Each row was made from one walk, in order. Every step used is in the known rows, and no mark comes twice. Write each row's walk.
(in the rows, 128 means zero)
Known rows:
tikop > fimafo > neto > vosib > tesar > risimel: [179 165  73 136 124  72 151 148 172 126 191 103 119 172 144 145 138 181
 102 103 156 149 137 101  70]
tesar > vosib > fimafo: [112 148 117 140 115 137 185 140 143 184 128 100 131 177 146 138 180 110
 110 113 118 159 177 126 116]
tikop > fimafo > vosib > neto: [141 132  80  96 135 128 147 159 190 129 143 149 145 123 121 134 149 127
 132  91 131 133 159 137 118]
risimel > fimafo > vosib: [111 113  85 153 145 138 169 132 139 140 106 175 175 136 124 155 164 179
 134 116 145 105 190 106 194]
risimel > tesar > fimafo: [ 88 108 112 131 112 148 193 138 134 181 113 136 100 141 169 128 216 185
  97 104 158 113 135  83 134]
vosib > fimafo > neto: [137 170 134 164 120 149 179 126 155 159 127  82 134 146 166 148 130 126
  74 112 125 158 185  89 142]
risimel > tesar: [113  75 103 144 117 142 176 120 134 200 141 142  73 123 156 123 189 171
 120 101 138 113 131 101 116]
tikop > fimafo: [159 138 106 109 128 117 164 149 162 171 155 130 114  99 122 106 143 153
 131  95 168  98 171 119  76]
neto > vosib > tesar > risimel: [132 134  77 144 140  94 166 154 147 130 166 119 113 178 146 138 164 179
 119 113 133 135 128 137  76]
tesar > vosib: [131 121  98 129 101 123 169 135 145 194 154 130 123 156 127 153 185 142
 132 106 120 148 168 125 110]
neto > fimafo > geka: [ 86 133 133 148 131 165 201 126 121 164 156 125 137  95 169 118 126 148
 115 111 132 113 161 129 111]
fimafo > neto > vosib > tesar: [166 143  96 156 109 101 150 128 149 122 150  93 125 151 172 185 131 149
  85 132 143 185 151 117 115]
risimel > fimafo > neto > vosib: [152 118  78 161 136 109 159 125 146 135 124 135 150 169 165 179 138 168
  86 118 163 136 207 115 175]
vosib > tesar: [135 138 133 150 114 122 170 137 139 154 141 113 109 114 145 134 161 159
 127 120 138 150 141 119  99]
vosib > neto > fimafo: [112 124 128 139 151 169 173 146 178 148 125 121 118 147 177 135 144 130
  85  94 111 157 184 163 136]
tesar > fimafo > geka: [ 82 161 127 124 103 145 214 142 122 158 143 115 159  97 164 122 167 164
 120 115 162 106 149 101 111]
tesar > fimafo: [111 160 121 124 123 146 188 152 148 151 115 120 149 138 149 134 181 166
  99 108 161 116 166 103 126]
vosib > neto > fimafo > geka: [ 85 125 135 135 133 164 200 140 153 151 156 117 124 109 193 123 131 124
 105  97 112 147 159 161 117]
geka > fimafo: [173 143  94 142 143 110 168 106 157 163 165 134 110  91 121 111 138 153
 128 104 133 106 170 132 122]
tesar > risimel > fimafo: [114 120 101 163 150 122 190 135 151 173 143 153 130 160 127 110 178 218
 139  87 145  81 179 103 149]
fimafo > neto: [155 138 114 162 106 133 166 116 159 167 155 108 131 126 152 162 132 155
  97 107 132 148 176  86 133]
risimel > tesar > vosib > fimafo > geka: [ 65  99 118 142  87 138 216 122 107 214 160 111  87 144 176 119 206 127
 128 110 115 148 122 105 106]
geka > fimafo > vosib: [157 143  60 146 148 118 152 107 162 136 152 161 149 100  98 136 137 151
 136 115 117 110 162 121 158]

Which walk is each row?
[201 165  75 160 129  71 143 103 157 116 172 103 113 128 158 166 117 146
  88 129 138 174 155 130 128]  geka > fimafo > neto > vosib > tesar
[138 136 104 188 132 118 186 120 164 172 158 138 145 171 141 140 160 220
 113  88 138 112 188  70 174]  tesar > risimel > fimafo > neto
[ 88 153 139 145 120 150 211 133 120 165 145  96 133  98 169 102 136 124
 119 116 132 121 156 121  97]  vosib > fimafo > geka
[114 134 124 175 136 102 193 140 141 157 146 140 122 159 140 113 184 226
 140 107 145 117 157 100 139]  vosib > tesar > risimel > fimafo
[202 150  55 151 142  90 146 100 168 130 174 120 125 131 146 165 109 143
  87 114 135 139 177 128 136]  geka > fimafo > neto > vosib
[147 160  70 167 147  91 161 113 161 126 181 150 142 130  97 121 156 190
 150 112 103 122 125 103 135]  geka > fimafo > vosib > tesar > risimel
[ 84 149 125 137  94 135 210 135 120 189 159  98 137 137 158 128 168 110
 128 118 117 152 160 125  99]  tesar > vosib > fimafo > geka
[ 87 121 107 164 129 119 217 130 122 177 174 151 141 122 143  98 166 214
 156  92 146  71 161  98 130]  tesar > risimel > fimafo > geka
[142 152  97 119 122 111 150 148 153 124 147 140 147 104 111 133 150 158
 146 121 153 136 138 104 101]  tikop > fimafo > vosib > tesar
[192 167  61 170 140  63 154 109 172 123 199 106 113 163 145 148 129 183
  99 111 120 152 142 115 117]  geka > fimafo > neto > vosib > tesar > risimel
[180 155 110 133 111 114 157 131 171 163 171 115 123 108 135 135 127 154
 107  96 161 130 178  85 103]  tikop > fimafo > neto
[136 150 126 195 118 103 184 123 154 153 160 120 134 166 153 144 166 225
 118 106 138 144 170  66 166]  vosib > tesar > risimel > fimafo > neto
[ 93 148  93 114 127 157 171 166 177 109  98 137 180 159 149 163 185 140
 101 106 124 152 161 121 169]  tesar > fimafo > vosib > neto
[131 191 145 156  85 128 182 139 151 133 126  87 149 142 174 167 167 175
  80 123 154 181 154  65 145]  vosib > tesar > fimafo > neto
[142 136  74 108 138 128 150 144 162 140 147 157 156 107  99 133 143 149
 141 106 153 102 159 105 109]  tikop > fimafo > vosib
[ 95 110  76 151 156 132 175 150 186 132 131 171 160 186 128 137 183 192
 137  86 110 116 174 121 193]  tesar > risimel > fimafo > vosib > neto
[118 167 100 121 124 110 173 165 133 108 106 106 141 164 171 158 179 157
  85 133 169 154 140 132 104]  neto > vosib > tesar > fimafo
[190 145  69 115 129  95 141 143 170 136 166 116 129 139 146 159 115 140
  90 102 174 133 178 116  91]  tikop > fimafo > neto > vosib
[136 157  80 128 134 105 159 155 162 132 176 142 145 139  98 115 162 191
 154 101 137 117 122  89  93]  tikop > fimafo > vosib > tesar > risimel
[122 125  82 159 155  86 177 148 134 129 136 140 126 187 150 135 176 208
 126 112 156 120 156 132 127]  neto > vosib > tesar > risimel > fimafo
[116 114  84 124 130 147 155 147 179 128 129 145 150 139 133 158 156 129
 124 109 103 150 158 137 153]  fimafo > vosib > neto
[108  66  87 137  93 125 175 122 137 220 159 145  77 164 147 149 223 160
 130  99 119 147 134 105 120]  risimel > tesar > vosib
